Each row was made from one walk, in order. Every step used is in the known rows, and no mark comes twice. Write each row's walk.
Known rows:
U R M W T: | -1.62 |  1.04 |  0.75 | -2.14 |  0.19 | -0.28 | -2.59 | -0.52 | -3.01 | -0.41 |  2.47 | -0.52 | -1.82 | -1.66 | -6.48 |  0.80 |  1.00 |
W M R: | -1.92 |  0.25 |  0.66 | -2.23 |  3.57 |  1.41 |  0.30 | -1.66 | -0.67 | -0.68 |  1.33 |  0.73 |  0.32 | -1.23 | -4.39 |  0.32 |  0.24 |
W T R: | -1.91 | -0.62 |  1.55 | -3.20 |  3.02 |  3.65 | -2.71 | -0.69 | -1.19 |  0.03 |  1.10 | -1.83 | -1.46 | -1.90 | -3.56 | -1.71 |  0.33 |
C M R: |  0.34 |  3.60 | -0.09 |  0.06 | -0.04 |  1.52 |  0.80 | -1.81 |  0.72 | -2.08 |  1.74 | -0.67 |  0.12 |  0.26 | -3.57 |  0.25 |  1.20 |
W T R U: | -3.10 | -0.16 |  0.62 | -3.97 |  1.30 |  4.58 | -1.61 |  0.73 | -2.50 |  1.10 |  1.16 | -1.68 | -2.64 | -0.17 | -3.85 | -0.70 | -0.63 |
C M W T R U: | -4.18 |  2.99 |  0.78 | -3.69 | -1.64 |  4.74 | -1.28 | -0.67 | -2.87 | -1.47 |  3.24 | -0.97 | -3.50 | -0.20 | -6.48 | -0.89 |  0.48 |
M W T R U H: | -5.59 | -0.42 | -1.40 | -6.78 | -0.71 |  3.57 | -1.05 |  1.07 | -3.46 | -0.89 |  3.00 | -0.92 | -0.99 |  1.29 | -7.15 |  0.45 | -0.08 |
M R U H: | -2.18 |  0.64 | -3.15 | -3.92 | -0.70 |  1.08 |  2.18 |  1.41 | -1.27 | -0.54 |  1.54 | -0.43 |  1.42 |  3.62 | -4.35 |  2.38 | -0.24 |
H U R T W M: | -2.44 |  1.81 |  1.50 | -3.23 |  3.70 |  1.40 | -3.07 |  0.15 | -5.09 | -0.57 |  1.97 | -0.81 | -1.95 | -1.59 | -5.32 | -2.51 |  0.89 |
R T W: | -1.70 |  2.22 |  1.93 | -0.15 |  1.05 |  5.74 | -1.05 | -0.63 | -1.07 | -1.04 |  0.16 | -3.30 | -0.47 | -0.39 | -1.05 | -2.04 |  1.15 |
T W M: | -3.63 | -0.03 |  2.32 | -0.77 |  3.40 |  1.21 | -2.06 | -1.08 | -2.09 | -1.05 |  0.87 |  0.62 | -0.78 | -3.06 | -3.54 | -2.27 |  0.91 |
W T: | -0.26 |  0.35 |  1.00 | -1.34 |  1.04 |  0.54 | -1.96 |  0.18 | -0.58 |  0.16 |  0.60 | -0.35 | -1.46 | -0.85 | -0.80 | -1.21 |  0.61 |
R M W: | -1.74 |  0.45 |  0.00 |  0.14 | -2.06 |  1.89 |  0.74 | -2.08 | -1.50 | -0.90 |  0.65 |  0.05 | -0.85 | -1.10 | -3.07 |  1.24 |  1.00 |
R U H: | -0.62 |  0.44 | -3.37 | -2.65 | -1.84 | -0.71 |  1.35 |  2.89 | -2.36 |  0.15 |  0.91 |  0.48 |  0.42 |  3.03 | -1.78 |  1.37 | -0.32 |
T R: | -1.79 | -0.94 |  0.52 | -1.79 |  1.92 |  3.04 | -0.71 | -0.94 | -0.58 | -0.18 |  0.49 | -1.48 | -0.07 | -1.02 | -2.75 | -0.35 | -0.29 |
R T W M: | -2.23 |  2.37 |  2.41 | -1.04 |  3.50 |  5.36 | -1.59 | -0.70 | -2.75 | -1.05 |  0.76 | -1.58 | -1.15 | -2.16 | -2.78 | -2.70 |  1.49 |
H U R M W: | -2.05 | -0.15 | -0.96 | -1.94 | -2.05 | -2.06 | -0.71 | -1.10 | -3.74 | -0.43 |  1.94 |  0.94 | -1.59 | -0.58 | -5.51 |  1.41 |  0.40 |
R U: | -1.07 |  0.48 | -0.89 | -0.89 | -1.62 |  0.93 |  1.13 |  1.40 | -1.32 |  0.98 |  0.09 |  0.23 | -1.10 |  1.81 | -0.21 |  0.91 | -0.89 |

Which walk is each row?
| -4.78 | -0.74 |  1.98 | -4.07 |  1.09 |  4.16 | -2.34 | -1.78 | -1.10 | -1.03 |  2.08 | -1.39 | -1.35 | -1.77 | -5.39 | -0.98 |  0.11 | => M W T R
| -0.80 |  0.04 |  1.06 | -1.99 |  2.49 |  4.77 | -2.40 | -1.72 | -2.77 |  0.21 |  0.78 | -2.33 | -2.55 | -3.03 | -4.78 | -0.96 |  1.45 | => W T R M
|  1.90 |  2.73 | -0.29 | -1.24 |  1.48 |  1.57 | -0.86 |  1.68 | -1.65 |  0.37 |  1.11 | -2.39 |  0.09 |  1.20 | -1.98 |  0.34 | -0.09 | => U R T
| -0.05 |  2.57 |  0.21 | -1.63 |  1.25 |  5.91 |  1.31 | -1.13 |  0.48 | -0.58 |  0.62 | -3.07 |  0.60 |  1.39 | -1.90 |  0.53 |  0.59 | => M R T
| -2.12 |  1.63 |  0.94 | -2.27 |  1.17 |  1.83 | -2.36 |  0.37 | -3.30 | -0.56 |  1.36 | -2.38 | -1.15 |  0.20 | -3.49 | -1.94 |  0.58 | => H U R T W
| -1.26 |  3.50 |  1.16 | -1.07 | -1.78 |  0.81 | -1.78 | -1.13 | -0.85 | -2.35 |  2.64 |  0.54 | -2.34 | -0.92 | -3.49 | -1.38 |  1.73 | => C M W T
| -2.27 |  0.22 |  0.05 | -3.18 | -0.97 | -1.66 | -2.66 | -0.82 | -4.39 | -0.28 |  2.44 |  0.54 | -3.09 | -1.32 | -6.36 |  0.09 |  1.12 | => H U R M W T
| -0.37 |  2.76 |  0.65 | -2.56 |  3.63 |  5.41 |  0.60 | -1.28 | -1.26 | -0.58 |  1.25 | -1.46 | -0.03 | -0.39 | -3.75 | -0.03 |  0.84 | => W M R T
| -1.35 |  0.65 | -0.25 | -0.82 | -0.88 | -0.81 | -0.59 | -0.69 | -2.58 | -0.55 |  1.91 | -0.20 | -0.34 | -0.78 | -5.65 |  2.11 |  0.33 | => U R M W
| -1.24 |  2.40 |  1.68 | -1.20 |  2.34 |  3.22 | -2.22 |  0.79 | -2.02 | -0.69 |  1.29 | -3.51 |  0.14 | -0.20 | -3.70 | -1.33 |  0.61 | => U R T W
|  1.21 |  1.90 | -0.90 | -2.46 |  0.17 |  0.15 | -1.03 |  1.31 | -2.89 |  0.53 |  1.11 | -1.35 | -1.19 |  1.50 | -1.79 | -0.30 | -0.02 | => H U R T
| -6.21 |  0.60 |  1.76 | -2.86 |  2.66 |  4.07 |  0.03 | -1.15 | -2.35 | -0.79 |  1.59 | -0.16 | -0.80 | -0.84 | -6.52 | -0.39 |  0.00 | => T W M R U
| -6.03 | -0.26 |  1.09 | -5.01 | -0.64 |  5.09 | -1.17 | -0.41 | -2.39 | -0.04 |  2.19 | -1.10 | -2.59 | -0.11 | -5.67 | -0.03 | -0.76 | => M W T R U
|  1.49 |  0.85 | -0.68 |  0.16 |  0.85 | -1.37 | -1.03 |  0.38 | -2.66 |  0.55 |  0.84 | -0.67 | -0.48 | -0.91 | -3.90 |  1.38 |  0.51 | => U R M
| -0.35 | -0.57 | -0.91 | -2.09 |  0.15 | -3.96 | -1.33 |  0.94 | -2.27 |  0.48 |  1.19 |  0.86 | -0.73 |  0.61 | -2.49 |  0.20 | -0.56 | => H U R
| -3.52 | -0.58 |  0.46 | -1.68 | -0.15 |  4.90 | -0.01 | -2.97 | -2.08 | -1.07 |  1.18 | -1.50 | -1.06 | -2.11 | -5.70 |  0.88 |  0.70 | => T R M W
